What can hang from each mark
j_347: j_695 j_762 j_867
j_765: j_695 j_867
j_762: j_130 j_347 j_765
j_884: j_762 j_867
j_130: j_695 j_762 j_867
j_695: j_130 j_347 j_884
j_867: j_347 j_765

Every row comes from one small tree of marks. The marks that hang from a mark follow it in brackets, in the order of their numbers. Every link used is in the known rows. Which tree was each row made from?
Known rows
j_762[j_130 j_765[j_695]]: [-14.7  -7.9 -12.9  12.5   2.1  -6.6  -4.5  -4.3 -27.7  -8.4   0.1  11.4
   3.4   2.7 -16.0   8.4  16.1   2.4 -31.4   3.8 -14.8  16.9   9.3   5.9
 -49.8   6.5 -29.0]
j_867[j_347[j_762]]: [  5.4  -5.4   3.3 -16.7   1.3  -8.6   3.4   2.6  -9.3  -1.0   5.2  -3.8
  -4.3   1.7   3.1  -1.3  -7.6  13.5 -12.8  -4.9  -9.6   5.0  -0.2  -3.7
  15.4   3.3 -13.7]
j_884[j_762[j_130 j_347[j_867] j_765[j_695]]]: [-18.7  -6.7  -8.7  12.3   6.3 -15.6   1.3  -9.2 -49.6 -10.9  -6.6   9.1
   3.3 -14.6 -22.4  11.1  14.8   0.4 -55.0   8.6 -27.0 -14.2  16.7   3.1
 -49.4   8.6 -56.3]
j_347[j_695[j_884[j_762]] j_867[j_765]]: [ -9.4  -5.1  -5.6  -7.7   1.9 -26.5   2.2  -9.2 -38.4  -6.5  -6.7 -18.2
  -6.7 -16.0 -25.3   4.2   4.9   2.3 -47.4  11.8  -8.9 -28.0  -8.0 -11.0
   3.6   6.2 -30.7]
j_867[j_347 j_765]: [ -2.2   0.6  -0.1  -7.1   3.1 -17.9  11.7  -0.2   1.1  -3.8  12.7 -18.2
   7.0   7.3   8.9   1.8  -1.5   9.1  -9.8  -1.4 -11.7  15.2  -9.5  -0.4
  -3.3   1.9   6.9]
j_695[j_130 j_347[j_762[j_765] j_867]]: [ -1.4  -1.2 -12.8   5.6  -5.0 -12.0  -8.3  -2.1 -38.3  -1.7  -8.2  -6.5
  -6.0   1.6   3.7   1.6   4.3  -3.8 -46.5   4.6   2.4 -20.5  10.1  -9.4
   7.8  24.3 -48.0]
j_695[j_130[j_762[j_765] j_867]]: [ -4.3   8.8 -20.7  -7.7   0.7  15.8  -6.9   8.7 -12.8   1.2  -9.0  -1.8
   3.1 -14.6   6.9  13.3  -0.2  -5.0 -29.1   8.1 -13.4 -15.0   2.0   6.1
  -9.4   3.7 -31.8]
j_867[j_347]: [  1.4  -1.0   2.2 -10.3   1.1  -9.2   4.5   4.0  10.5  -1.5   5.8  -6.6
   4.1   6.0   9.0   0.5  -2.2  12.6  -2.4  -6.4  -8.2  10.6  -0.6  -0.4
   4.8   0.7   0.6]
j_884[j_867[j_347[j_762[j_130]] j_765[j_695]]]: [-10.8 -20.7  -9.8  -4.8   7.5 -10.6  16.6  -6.5 -39.6 -12.9  10.8  -9.0
   1.1  -0.5 -17.0   2.6   6.7  12.2 -29.2  13.3 -39.0  20.8   1.2   8.0
 -27.8   3.1 -38.6]
j_884[j_762[j_130 j_347]]: [ -9.6  -3.1   0.6   1.0  10.1  -4.5   1.6  -3.9 -23.2  -5.5   0.2   0.0
  11.0 -20.8 -10.2   2.3   7.0   7.3 -27.1  -1.6 -14.9  -0.3   3.3  -0.4
 -22.2  -2.9 -38.8]
j_762[j_130[j_695] j_347[j_867] j_765]: [-14.3  12.0  -4.0  15.0   4.0 -10.0  -6.6  -5.3 -55.7  -7.4  -2.5  13.7
   5.9  -3.0  -0.2  12.8   1.5   2.0 -34.8  -1.1 -17.9 -20.6  12.6  -3.2
 -50.6   1.6 -45.1]
j_695[j_347 j_884]: [ -0.2  -4.9  -3.8   8.4  -2.0 -11.2  -9.8  -1.2  18.1   2.3  -9.4 -11.4
  12.4  -5.4   7.8   1.2  13.3   3.4 -31.2  -5.7   7.5  -2.4   3.7  -7.0
  11.1   7.2 -23.0]
j_347[j_695[j_884] j_762[j_130 j_765] j_867]: [-12.8  -3.9  -6.9  -0.2  -1.1 -20.6 -12.9  -6.4 -73.9 -11.6 -10.6   8.1
 -13.9  -1.9 -25.7   7.3   4.3   6.9 -49.7   1.1  -7.3 -24.9  -0.7 -12.1
 -26.7  14.7 -61.5]
j_347[j_695]: [ -2.6  -0.2  -1.3  -6.8   0.6 -11.7  -5.8  -2.3 -13.6   2.0   0.3   3.1
  -7.5   1.5  -8.4  -1.1   1.4   2.7  -5.1  -2.8  -2.2  -0.9  -0.8  -4.6
  -1.0  -2.8  -2.5]
j_867[j_765[j_695[j_347 j_884]]]: [ -4.9  -7.9 -14.9  15.4   0.4 -22.9  -3.3  -7.2  10.1   0.8  -4.7 -16.7
  13.7  -2.9   3.7   5.8  24.1  -1.4 -54.7   3.0  -6.8  18.1   4.2  -2.3
  -8.2   9.7 -22.2]
j_867[j_347[j_695[j_130] j_762] j_765]: [  1.8   2.1 -10.4 -20.7   3.2 -28.3   1.6   0.1 -31.0  -1.4  13.0 -18.0
  -9.4   4.3   3.6   0.2   1.8  16.1 -39.5  -4.9 -15.2  23.9  -9.2  -7.9
  12.2   9.6 -20.0]
j_884[j_762[j_130[j_867] j_347 j_765[j_695]]]: [-22.1  -5.4 -15.0   8.9  10.1  -4.4   1.7  -6.9 -36.7  -2.7  -6.6  10.7
  11.8 -27.3 -15.1  13.1  12.8   0.4 -48.5   5.4 -35.0  -4.9  16.2   8.6
 -55.3  -0.9 -55.5]
j_762[j_130 j_347[j_867]]: [ -6.4   8.7   1.5  10.9   4.0  -5.8   1.3  -4.1 -40.0  -6.9  -3.0   9.7
   4.5  -1.3   3.6   4.7   2.4  -1.3 -10.8  -2.9 -15.3 -11.5   1.5   0.0
 -29.3   5.4 -35.2]
j_884[j_762[j_130 j_765] j_867]: [-23.3 -21.6  -4.7   2.9   6.0   3.0   7.3  -5.7 -32.9 -15.7  -1.8  -6.4
   4.9 -17.4 -35.5   1.7   5.4   3.4 -18.5  16.4 -15.3 -24.4   7.7   4.2
 -33.5  -1.5 -41.9]
j_765[j_695[j_884[j_762]] j_867[j_347]]: [ -7.3 -10.9  -6.6 -11.4   0.1 -12.2   7.3   2.6  20.4  -6.7  -6.2  -6.9
   8.8  -5.8 -18.0  10.3  15.0  17.2 -72.8   9.2 -27.4  15.0  19.3  -3.7
   2.6   1.1 -34.0]
j_347[j_695 j_762[j_130] j_867]: [ -4.8  -4.7  -2.4  -9.3   1.4  -7.5  -5.5  -6.4 -76.6  -6.9  -4.4  12.2
 -17.4  -2.0 -23.6  -0.6  -5.8   6.3 -15.4   4.3 -13.2 -15.9  -2.6  -8.4
 -11.6   7.2 -45.0]
j_347[j_762]: [  4.2  -4.4   1.1  -6.9   0.6   1.4  -1.0  -1.2 -20.1   0.6  -1.0   2.2
  -8.2  -3.7  -6.2  -2.2  -5.6   1.8 -10.5   1.8  -0.4  -3.4   0.5  -3.1
   9.5   3.4 -14.7]
j_884[j_762[j_130[j_867[j_347]]]]: [-10.6  -9.9  -6.3 -16.6   8.8   5.1   9.3   1.7 -22.5  -3.5   1.0  -5.9
  11.4 -23.1  -7.9   4.2  -5.7  17.4 -10.0   2.1 -28.5  -2.4  -2.5   2.6
 -11.9  -4.3 -39.9]

Write each row's tree
[-15.0 -17.8  -3.7  -3.3   2.6 -11.9   2.6  -0.7 -27.8 -16.9  -0.1  -8.3
   3.0  -1.4 -14.5   5.7   6.2  17.1 -40.0   1.8 -19.0  -8.7   3.3  -1.0
 -24.5   8.5 -56.9]
j_695[j_884[j_867[j_347[j_762[j_130 j_765]]]]]
[ -2.4  -6.7 -22.5  -2.0   3.4   7.0   6.6   0.6  -6.5  -6.7  -0.1 -15.3
   1.2  -9.7  -4.8   8.8  16.4  -6.8 -39.3  24.3 -27.9   8.6   3.4  13.3
  -6.0   1.9 -25.9]
j_884[j_867[j_765[j_695[j_130[j_762]]]]]
[ -5.3   9.1 -11.2 -17.1  -2.1   2.8   0.3  13.5   7.2  -8.9  -0.6  -7.4
   7.4  11.8   4.3  13.8   3.9  10.3 -57.6   7.4 -18.3   7.4  12.4  -1.4
  -5.4   5.5 -26.5]
j_695[j_130[j_762[j_765[j_867[j_347]]]]]
[-16.2   0.5  -9.6  18.6   5.9 -14.9  -4.4  -5.6 -25.4  -6.6   0.7  13.8
   9.0   0.4  -4.9  10.9  19.9   0.4 -41.7  -4.4 -21.0  17.0  13.2   5.8
 -60.6   4.6 -35.1]
j_762[j_130 j_347 j_765[j_695]]
[ -4.7   3.0  -9.7   3.1   2.7  -7.6  -3.1  -7.1 -70.3  -9.6  -3.8  -4.1
  -2.8 -11.5 -11.7  10.1  -1.8   7.5 -50.1   9.9 -14.6 -13.0  -5.0  -9.4
 -18.8   7.5 -55.9]
j_347[j_762[j_130[j_695[j_884]]] j_867[j_765]]
[ -2.9   0.8 -15.6   1.2   2.7  -5.8  -5.7  -5.7 -28.1   8.5  -8.2 -13.4
  10.2 -22.1   7.9   8.3  -2.2   2.0 -50.7   5.4 -12.9 -14.8   3.1  -9.2
   3.7   0.6 -45.7]
j_130[j_695[j_347[j_762] j_884] j_867[j_765]]
[ -7.1 -10.2 -12.2   3.3   1.5 -18.8   7.3  -9.2 -22.5  -7.9  -9.0 -15.5
  -1.6 -18.2 -21.7   9.0  14.5  -2.3 -58.4  18.9 -17.3 -12.1   0.7  -1.4
  -3.9  10.7 -33.9]
j_347[j_867[j_765[j_695[j_884[j_762]]]]]
[-14.9  -6.4 -15.6   2.7   2.5  -4.8 -11.6  -3.4  -8.4   5.5 -15.9 -10.5
  15.4 -33.5  -5.9  11.5   5.2   5.7 -60.3   6.0  -9.6 -34.4  16.6  -8.1
  -7.4  -2.8 -54.7]
j_130[j_695[j_347 j_884[j_762[j_765]]] j_867]
[-10.6   9.1 -10.8   0.8   9.9 -10.2   2.6  -5.7 -17.7   4.7  -5.5 -14.2
  15.6 -37.0   3.7  14.2   2.5   3.4 -56.3   5.1 -24.2 -19.7   2.4  -3.0
 -12.7 -10.2 -39.9]
j_130[j_695[j_884[j_762[j_347]]] j_867[j_765]]
[-21.2 -22.4 -16.5  23.4   0.8 -12.2  -6.0  -7.2  -9.2 -10.7 -10.7  -4.6
  14.7  -5.6 -16.6   7.9  29.2   1.3 -52.5   7.1 -17.4  -0.9  18.3   3.9
 -41.3   9.5 -58.2]
j_762[j_130 j_765[j_695[j_347 j_884[j_867]]]]
[-13.2  -2.5  -6.5  -2.3  -2.9 -13.8   7.0   2.4   5.4  -6.7   2.4   5.7
   5.3  19.9  -8.8  11.2   8.7   8.0 -49.8   6.5 -25.9  18.8  23.5   1.2
 -28.6   3.9 -12.5]
j_762[j_765[j_695 j_867[j_347]]]
[ -3.3   9.5 -11.0   6.1   3.5 -23.8   5.0  -4.5 -20.8  -6.3  -5.4 -24.6
   5.3 -20.1   5.0   9.1  15.7  -1.7 -67.1   4.9 -11.5 -12.2  -4.6  -5.8
   3.2  14.4 -45.6]
j_695[j_130 j_884[j_762[j_347[j_867[j_765]]]]]
[  2.7  11.2 -21.9   5.2   5.1 -13.9  -6.2   2.0   6.8  -2.0  -5.2 -13.8
  11.0 -14.4  15.1  17.3  28.0  -1.2 -81.9   2.9 -20.8  23.6   1.1   5.4
 -11.5   8.1 -38.5]
j_867[j_765[j_695[j_130[j_762[j_347]] j_884]]]
[-10.8  -7.1  -4.3   1.6   2.5  -1.7  -4.5  -3.2 -49.7  -9.3   0.3   7.2
  -3.7  -1.4 -18.2   2.9  -0.3   5.2 -23.9   1.4  -4.2  -2.1   1.5  -3.1
 -31.5   8.1 -37.7]
j_347[j_762[j_130 j_765]]
[ -6.1   0.7   3.0  -7.2   4.7 -21.4  -0.2  -7.5 -34.9  -0.1  -6.3   0.8
  -7.1 -15.6 -15.0   1.0   0.4   0.7 -29.7   2.3 -14.7 -32.0   6.5  -7.4
   0.5  -0.8 -29.7]
j_884[j_762[j_347[j_695 j_867]]]
[ -9.1  -6.3  -0.2 -22.4   0.7 -20.5   2.2   2.3   4.7  -5.7  -4.1 -10.3
   3.1  -3.7 -20.8   5.7   6.1  21.0 -61.5   2.5 -18.6  -0.9   9.1 -12.8
  10.4  -3.4 -31.2]
j_765[j_867[j_347[j_695[j_884[j_762]]]]]
[-13.7 -16.4  -9.2   4.5  -0.8 -20.6   4.2  -1.0  16.4 -10.2  -2.3  -7.8
   5.0   2.5  -7.4   9.9  18.2   8.3 -43.7   5.1 -24.3   1.1  13.9   6.4
 -22.2   5.5 -28.6]
j_762[j_765[j_695[j_884[j_867[j_347]]]]]
[-12.9  -1.9 -10.3 -12.3   4.0  -9.2  -2.4   2.1  -5.5   0.1  -6.1 -10.6
  10.2 -26.9  -3.3  14.8  -1.8  17.2 -53.7   1.7 -21.8 -22.4  10.9  -4.2
  -9.5  -5.6 -43.9]
j_130[j_695[j_884[j_762[j_765]]] j_867[j_347]]
[-12.1  -8.3  -8.9  -6.6   7.6  15.0   4.9  -2.0 -33.6  -2.6  -5.5   1.0
   7.4 -28.0 -17.9   3.6  -3.5   6.3  -7.7   8.4 -20.6 -12.5  -1.2   3.6
 -17.4  -4.4 -40.3]
j_884[j_762[j_130[j_867]]]
[-12.7   2.8 -16.6   7.8   7.1   3.3  -1.1  -5.7 -40.3   3.9   0.5  -6.6
  19.4 -16.7   6.6   7.3  -0.9   3.0 -21.2   5.2 -21.9  -0.7   1.0  -1.9
 -28.7  -5.1 -38.3]
j_762[j_130[j_695[j_347] j_867[j_765]]]
[ -5.1  -7.8 -12.3   0.8   4.1   1.2  -4.8  -1.7   2.3  -2.6  -9.3 -24.8
  16.8 -19.7  -0.4   8.7   8.0   0.7 -49.0  17.5 -14.4 -24.1   6.6  -2.0
   2.0  -7.3 -39.0]
j_130[j_695[j_347 j_884[j_867[j_765]]] j_762]
[ -8.4  -3.3  -7.2  -5.8   3.2 -14.8 -11.2   1.0 -35.4  -9.7   0.9  -0.3
   4.3  -6.9  -5.7  12.0   3.1  25.7 -59.1  -7.6 -14.8   5.2   5.5  -8.4
 -26.0   4.3 -56.6]
j_867[j_347[j_762[j_130[j_695[j_884]] j_765]]]
[-13.9 -26.9 -10.0  -4.5   6.8  -8.5   8.6  -2.1  -2.0 -14.7  -2.7 -11.5
  10.2 -20.7 -24.4   6.6  20.0  20.2 -48.3   9.6 -34.5   9.0   9.7   6.6
 -15.1  -0.2 -57.0]
j_765[j_695[j_884[j_762[j_130] j_867[j_347]]]]
[-13.3 -19.2 -17.4  -5.3   2.9 -13.1   9.3   0.6   3.1  -9.6   3.1 -15.2
   1.3 -11.3 -15.5   6.4  18.2  10.9 -51.6  12.7 -29.4   6.1  17.2   8.4
  -7.5   7.0 -39.0]
j_884[j_762[j_765[j_695[j_130]]] j_867[j_347]]
[ -4.2 -15.4  -6.9  -0.7   0.6 -13.1   6.6   0.1  23.2  -6.5  -1.9  -7.8
   5.3  -1.4  -2.8   5.9  16.1  10.3 -30.6   4.1 -27.0   9.3   9.8   7.1
  -2.7   1.4 -24.4]
j_765[j_695[j_884[j_867[j_347]]]]
[ -5.3   0.9 -18.1 -13.2   5.1 -12.4   9.8   3.3   0.4  -2.2   0.4 -32.0
  11.8 -24.7   9.8  10.0   7.3  13.1 -52.4   2.6 -22.2   7.2 -11.1  -0.7
  12.9   6.8 -37.7]
j_695[j_130[j_867[j_347 j_765]] j_884[j_762]]
